Each row was made from one path, in order. Every step used is in the known rows, and no mark comes twice. Write each row's path.
Known rows
Z > L > G > F > H: [-1.77 -1.13 1.10 -0.67 -0.96 3.18 -1.71 -4.96 -0.78 0.46 1.16 -0.76 -2.98 -2.16 -0.75 4.86 -0.76 -1.17 -2.43 2.21 1.23 -0.63 0.52 -2.49 1.24 -2.16]
Z > X > G > L > Q > F: [0.81 0.52 3.38 0.25 -2.28 1.31 2.56 -4.40 1.80 -1.43 -2.66 -0.97 -0.56 0.01 -2.01 2.41 -0.13 -3.06 -0.08 2.09 -0.72 1.07 -0.72 -2.00 -0.59 -0.88]
J > Q > F > Z > L: [3.14 0.39 2.47 -0.85 -2.82 -0.32 1.95 -3.26 -1.75 -0.92 -0.53 -2.46 -1.78 -2.85 -0.59 6.63 -0.86 1.28 -1.77 4.18 -0.81 0.36 0.30 -2.26 -0.41 -2.38]
U > J > Q > F: [1.40 0.04 1.92 -1.30 -3.30 0.18 1.61 -3.75 -0.39 2.64 -2.02 -2.33 -0.33 -2.57 -0.91 2.85 -0.62 -2.41 -2.70 2.04 -0.92 0.36 -0.28 -2.11 0.84 -0.80]
F > W: [1.96 -2.49 -0.28 0.74 -3.53 1.70 -0.13 -5.27 1.32 -0.42 -0.68 -0.38 -2.56 -1.50 1.05 3.86 1.76 0.09 -2.12 0.99 0.98 1.60 1.11 0.40 0.92 -1.62]
Q > F > Z: [1.69 0.63 0.57 0.96 -2.30 -0.80 1.46 -3.71 -3.08 -0.81 -1.01 -1.11 -3.14 -1.95 -0.35 3.96 -0.65 0.20 -1.90 2.18 -0.14 1.42 0.01 -2.18 0.57 -1.33]
H > X: [-0.39 -1.43 3.40 -0.45 -2.74 0.52 0.48 -3.61 1.02 1.25 -2.03 2.31 -1.37 -1.72 1.33 3.20 0.60 0.98 -1.14 1.58 -0.17 0.83 -1.33 0.02 0.07 3.16]
H > X > G: [0.41 0.19 2.07 -0.49 -2.47 2.07 0.75 -3.06 2.22 1.14 -0.22 2.12 -1.98 -1.81 -2.40 3.45 -0.02 -1.08 0.23 0.65 -0.31 0.80 -1.50 -0.58 0.15 2.38]
T > F > Q: [2.09 -0.64 1.48 3.44 -2.74 -1.36 0.93 -5.11 -1.41 1.00 -0.26 0.05 -2.96 -1.90 1.45 3.94 0.04 0.51 -4.40 0.88 0.05 -0.01 1.35 -0.97 1.11 -4.07]
X > G > F: [-2.89 0.35 0.90 -0.04 -2.44 3.71 -1.16 -3.68 -0.16 3.24 -0.01 0.12 -1.28 -1.62 -3.48 3.32 0.75 0.09 0.85 1.62 0.45 0.49 -0.51 -2.71 2.54 -0.82]
T > F: [1.75 -1.10 1.66 0.75 -2.74 2.54 1.88 -4.34 0.76 3.76 -1.42 0.94 -1.56 -2.10 1.70 3.30 2.34 -0.39 -1.75 0.73 -0.47 -0.35 1.53 -1.31 1.72 -4.62]
H > X > G > L: [0.10 0.42 2.67 -0.87 -3.36 2.25 0.94 -3.58 3.89 -0.47 -0.29 1.22 -0.48 -1.81 -0.68 0.94 0.38 0.52 1.10 2.13 -0.24 0.18 -0.72 -1.08 1.84 0.75]
J > Q > F > H > X > G: [1.71 0.39 0.46 -0.58 -1.81 1.95 0.84 -3.73 1.07 0.69 0.34 0.79 -2.53 -2.43 -3.04 3.75 -1.61 -2.39 -1.19 0.75 -0.39 0.60 -1.95 -0.99 -0.36 2.16]
Z > L > Q > F > H > X: [0.76 -1.39 2.80 -0.25 -1.44 0.69 1.32 -4.33 1.18 -1.06 -2.04 0.90 -2.39 -1.19 0.33 4.68 -0.71 -0.96 -2.36 1.70 -0.05 0.76 -1.89 -0.13 -1.55 3.00]
F > H > X: [0.27 -1.82 1.66 -0.37 -1.78 0.96 -0.10 -4.33 0.98 0.07 -1.23 2.13 -3.05 -2.07 1.24 3.40 -0.27 0.09 -2.55 1.34 0.32 0.41 -1.35 0.15 -0.42 2.92]
H > X > G > L > Q > F: [0.52 0.40 3.92 0.11 -2.15 0.84 2.66 -4.08 1.74 -1.17 -3.06 -0.45 -0.56 0.29 -1.63 2.83 -0.17 -2.44 -0.48 1.60 -0.43 1.57 -1.28 -1.53 -0.15 0.75]
Q > F > U > L > H > X > G: [0.00 0.21 2.31 0.27 -1.63 1.49 0.18 -3.55 0.88 0.90 -0.39 1.06 -1.98 -1.13 -2.89 3.95 -0.12 -0.87 0.14 0.86 1.00 1.77 -1.56 -1.16 -0.47 2.36]
H > X > G > L > Q > F > U > J: [1.49 -0.29 2.02 -1.68 -3.65 2.18 0.69 -3.09 4.89 1.18 -2.15 0.68 0.73 -1.30 -0.82 1.89 2.25 -1.73 -1.10 0.18 0.25 0.76 -0.32 -1.86 1.89 0.62]
Q > F > H > X > G > L: [0.37 0.63 1.73 -0.30 -2.86 2.23 1.29 -3.79 3.67 -1.29 -0.09 0.14 -1.01 -1.61 -1.23 1.00 -0.38 -0.65 0.48 1.76 -0.27 0.46 -1.27 -1.24 1.17 0.90]
F > H > X > G: [0.97 -0.05 0.86 -0.40 -1.88 2.49 0.26 -3.67 2.10 0.35 0.50 1.93 -2.93 -1.98 -2.37 3.69 -0.48 -1.68 -0.80 0.38 0.22 0.42 -1.50 -0.50 -0.07 2.04]
L > H > X > G: [-0.81 0.27 2.83 -0.66 -1.11 2.30 0.52 -3.35 1.66 0.86 -0.67 2.17 -1.72 -1.43 -2.32 3.96 -0.52 -0.17 0.58 1.11 0.68 1.39 -1.32 -0.86 -0.12 1.97]
U > J > Q > F > H > X: [0.87 -1.23 1.24 -1.09 -2.00 0.62 0.80 -4.10 1.04 1.30 -1.70 0.71 -2.02 -2.64 0.54 3.09 -0.89 -1.21 -3.00 1.41 -0.20 0.32 -1.90 -0.54 -0.38 3.25]
U > L: [-0.69 -0.74 3.12 0.25 -3.94 -1.35 -1.67 -4.68 -0.64 2.82 -0.65 0.40 -3.16 -1.28 0.84 2.86 2.00 0.57 -2.11 2.97 1.14 0.36 1.82 -1.57 1.41 -2.17]
U > L > Q > F > H > X: [0.13 -1.36 2.46 0.10 -1.62 -0.28 0.41 -4.77 0.43 0.16 -2.10 1.37 -3.08 -1.05 0.55 3.52 -0.28 -1.25 -2.62 1.59 0.42 0.95 -1.59 -0.41 -1.04 3.01]
X > G: [0.82 0.46 1.52 -0.34 -2.57 2.48 0.17 -3.41 1.77 0.66 0.43 0.85 -2.37 -1.59 -2.85 3.71 0.19 -1.53 -0.23 0.77 0.17 0.37 0.17 -1.15 0.79 -1.29]

Which path is each row?
[-0.29 0.31 3.44 -0.85 -1.16 2.44 0.97 -3.23 2.02 0.64 -0.47 1.69 -1.64 -1.49 -2.64 4.86 -0.62 0.37 0.68 1.65 0.58 1.20 -1.34 -0.82 -0.53 1.75] : Z > L > H > X > G
[-2.27 -0.34 2.67 2.50 -2.43 -0.79 -1.08 -5.12 -3.21 0.78 0.93 -0.77 -2.52 -1.64 -0.40 4.14 -1.21 0.29 -3.37 1.86 0.96 0.31 0.64 -2.25 1.93 -1.50] : L > G > F > Q
[-2.56 -1.70 3.99 0.17 -1.34 0.48 -1.07 -4.24 -0.94 2.15 -2.17 1.93 -1.29 -1.20 0.80 3.53 0.52 2.85 -0.68 2.41 1.90 1.70 -1.16 -1.34 0.05 2.86] : G > F > U > L > H > X
[3.60 -1.87 1.47 0.91 -2.89 1.43 0.13 -4.11 -0.29 -2.45 -1.83 -0.78 -0.82 -0.08 -0.54 4.15 1.23 -1.73 -3.00 -0.27 0.56 1.33 -0.21 -1.19 -0.49 -1.06] : L > Q > F > U
[-0.18 -2.00 0.95 0.21 -3.11 3.32 -2.21 -4.05 -1.61 0.47 0.66 -0.30 -0.56 -1.55 -0.56 3.95 1.59 -0.57 -1.60 0.35 1.25 0.52 0.50 -2.38 2.06 -1.18] : L > G > F > U
[1.13 0.91 1.45 -1.55 -3.27 2.12 1.14 -3.70 4.09 0.41 -0.22 -0.04 -0.34 -2.50 -1.21 0.56 -0.77 -1.08 0.03 2.14 -0.60 0.06 -0.98 -1.71 1.81 0.72] : U > J > Q > F > H > X > G > L
[1.86 -0.32 1.80 -0.33 -3.00 -0.01 1.60 -4.04 -2.05 1.12 -1.59 -2.68 -0.80 -2.26 -0.92 3.56 -1.32 -2.08 -2.81 2.12 -0.83 0.64 -0.47 -1.78 0.08 -0.89] : J > Q > F
[-0.86 -0.02 0.64 0.41 -2.45 1.62 -0.03 -4.47 -2.01 1.70 -0.15 0.57 -1.94 -3.28 -0.78 2.05 -0.32 -0.09 1.09 3.77 -0.79 -0.04 0.51 -3.41 0.39 -1.70] : L > G > F > Z > X
[1.39 0.21 1.07 1.29 -2.69 -0.59 1.18 -4.66 -1.44 0.26 -1.71 0.23 -2.57 -2.15 -0.73 2.33 -0.14 -1.07 0.16 3.89 -0.92 0.59 0.47 -2.92 -1.17 -1.90] : U > L > Q > F > Z > X
[-4.55 -0.55 3.32 -0.68 -2.25 3.11 -1.35 -4.27 -1.88 3.41 0.19 -0.28 -0.86 -1.63 -1.07 3.66 0.70 -0.71 -0.11 2.41 0.83 0.19 0.54 -3.19 2.91 -1.11] : L > G > F
[-1.49 -0.44 1.40 3.14 -2.71 -1.10 -1.20 -4.94 -2.76 0.69 -0.01 -0.60 -2.55 -1.61 -0.37 3.81 -0.69 1.84 -3.42 1.81 0.87 0.27 0.24 -1.77 1.69 -1.69] : G > F > Q
[-2.12 0.25 1.81 2.90 -1.62 -0.47 -0.69 -4.64 -2.18 0.83 0.05 0.19 -2.58 -1.51 -1.88 4.16 -1.66 1.73 -2.31 1.74 1.33 1.11 -0.85 -1.95 0.96 -0.09] : L > H > X > G > F > Q
[-4.05 0.21 1.95 0.00 -1.37 3.71 -0.66 -3.64 -0.21 3.38 -0.86 1.00 -0.89 -1.51 -3.11 3.41 0.09 1.15 1.20 1.85 0.90 1.24 -1.58 -2.56 1.68 1.33] : L > H > X > G > F
[1.02 1.23 1.02 0.04 -3.25 1.95 1.58 -3.85 2.89 -1.13 0.15 -0.38 -0.85 -2.15 -1.89 0.35 -0.40 -0.67 1.73 2.85 -0.87 0.17 -0.23 -2.39 1.10 -1.49] : Q > F > Z > X > G > L
[-0.47 -1.47 3.92 -0.24 -1.60 -0.52 -0.07 -4.25 -1.68 1.75 -2.46 0.94 -1.29 -1.58 0.71 3.65 -0.37 1.58 -1.69 2.51 1.30 1.70 -1.31 -1.11 -0.85 2.93] : J > Q > F > U > L > H > X
[1.02 0.38 1.48 -0.28 -2.74 2.99 1.32 -3.99 4.21 0.35 -0.04 1.18 -1.05 -2.06 -0.40 0.93 0.29 -0.19 0.49 1.60 -0.39 -0.07 -0.57 -1.29 1.82 -0.56] : T > F > H > X > G > L
[1.63 0.73 1.77 0.86 -2.25 -1.77 1.16 -4.33 -3.42 -0.61 -1.86 -0.67 -3.48 -1.14 -0.24 4.30 -0.43 -0.35 -2.20 2.88 0.42 1.69 0.51 -2.77 0.36 -1.74] : U > L > Q > F > Z
[-3.54 0.28 2.53 -0.13 -1.41 3.74 -0.41 -3.52 -0.01 3.09 -0.72 0.46 -0.64 -1.64 -3.36 4.33 0.20 1.46 1.48 2.45 0.64 0.97 -1.56 -2.53 1.37 1.14] : Z > L > H > X > G > F
[-1.21 -1.41 -0.53 1.18 -2.13 3.57 -0.41 -5.04 0.62 1.69 -0.54 -0.06 -2.00 -1.54 -1.48 3.76 1.12 0.66 0.01 1.19 1.77 2.32 -0.64 -1.00 1.39 0.32] : L > H > X > G > F > W
[2.14 1.43 1.38 0.59 -2.19 -0.32 1.99 -3.96 -1.65 -1.87 -1.32 -0.56 -2.70 -1.20 -1.26 3.54 -0.88 -0.73 -1.02 2.39 0.07 1.54 -0.08 -2.75 0.67 -1.47] : X > G > L > Q > F > Z
[-2.10 -0.55 5.33 -1.10 -3.15 -0.31 -1.49 -4.81 -1.57 2.28 1.04 0.28 -2.56 -1.43 0.92 3.97 1.14 -2.60 -1.73 2.63 1.32 -0.02 2.42 -2.42 1.83 -1.52] : U > L > G
[-1.45 -1.77 1.09 -0.07 -1.59 1.85 -0.66 -4.42 0.15 1.36 -1.26 1.79 -2.42 -2.12 0.44 3.25 -0.24 0.61 -1.72 1.47 0.38 0.48 -1.76 -0.70 0.28 2.97] : G > F > H > X
[1.13 -0.26 4.65 -0.09 -1.94 0.37 2.38 -4.24 0.41 -1.35 -3.22 -1.62 -1.08 0.36 -1.39 5.55 0.25 -1.93 -1.64 2.32 -0.31 1.11 -0.29 -1.64 -1.18 -1.17] : Z > L > Q > F
[0.63 0.35 1.78 -0.84 -2.86 2.38 0.67 -3.85 4.01 -1.02 0.17 1.08 -1.21 -1.86 -0.74 1.14 -0.07 -0.06 0.41 1.97 -0.02 0.01 -0.72 -1.12 1.60 0.43] : F > H > X > G > L
[2.24 -0.28 -0.17 1.22 -2.70 1.36 1.54 -4.45 -0.70 1.86 -0.97 1.16 -2.20 -3.40 0.46 1.96 0.48 0.00 0.18 3.07 -1.42 -0.30 0.93 -2.50 -0.21 -3.47] : T > F > Z > X
[-0.26 -0.10 -0.26 0.94 -2.62 1.56 -0.01 -4.32 -1.41 1.48 -0.88 0.64 -1.88 -3.19 -0.87 1.85 -0.07 0.85 0.93 3.83 -0.90 0.02 0.28 -3.12 0.17 -1.99] : G > F > Z > X
[-0.84 0.40 -0.03 0.51 -2.40 0.84 -0.56 -3.88 -3.74 1.53 -0.36 0.02 -2.82 -2.55 -0.39 3.71 -0.05 2.49 -0.85 2.99 0.56 0.79 0.42 -3.07 2.35 -1.97] : G > F > Z
[1.58 -0.60 0.81 -3.13 -3.05 2.34 -0.85 -3.59 -0.01 4.58 -0.95 0.24 0.63 -3.73 -0.93 2.92 -0.50 0.22 -1.90 2.11 0.35 -0.18 -0.23 -2.91 2.07 -0.13] : L > H > X > G > F > U > J > Q
[-1.85 0.04 4.11 -0.97 -0.51 2.53 0.28 -4.24 1.52 -0.73 -1.32 0.47 -0.80 -0.83 -0.80 2.53 -0.95 2.21 0.34 2.94 2.07 0.83 0.50 -1.91 0.82 -2.30] : X > G > L > H
[0.77 -1.56 -0.31 0.77 -3.25 3.63 -1.80 -3.53 -0.20 0.81 0.23 0.52 -0.69 -1.63 -2.07 3.46 1.53 0.51 -0.51 -0.12 0.72 1.02 -1.06 -1.79 1.47 0.66] : H > X > G > F > U
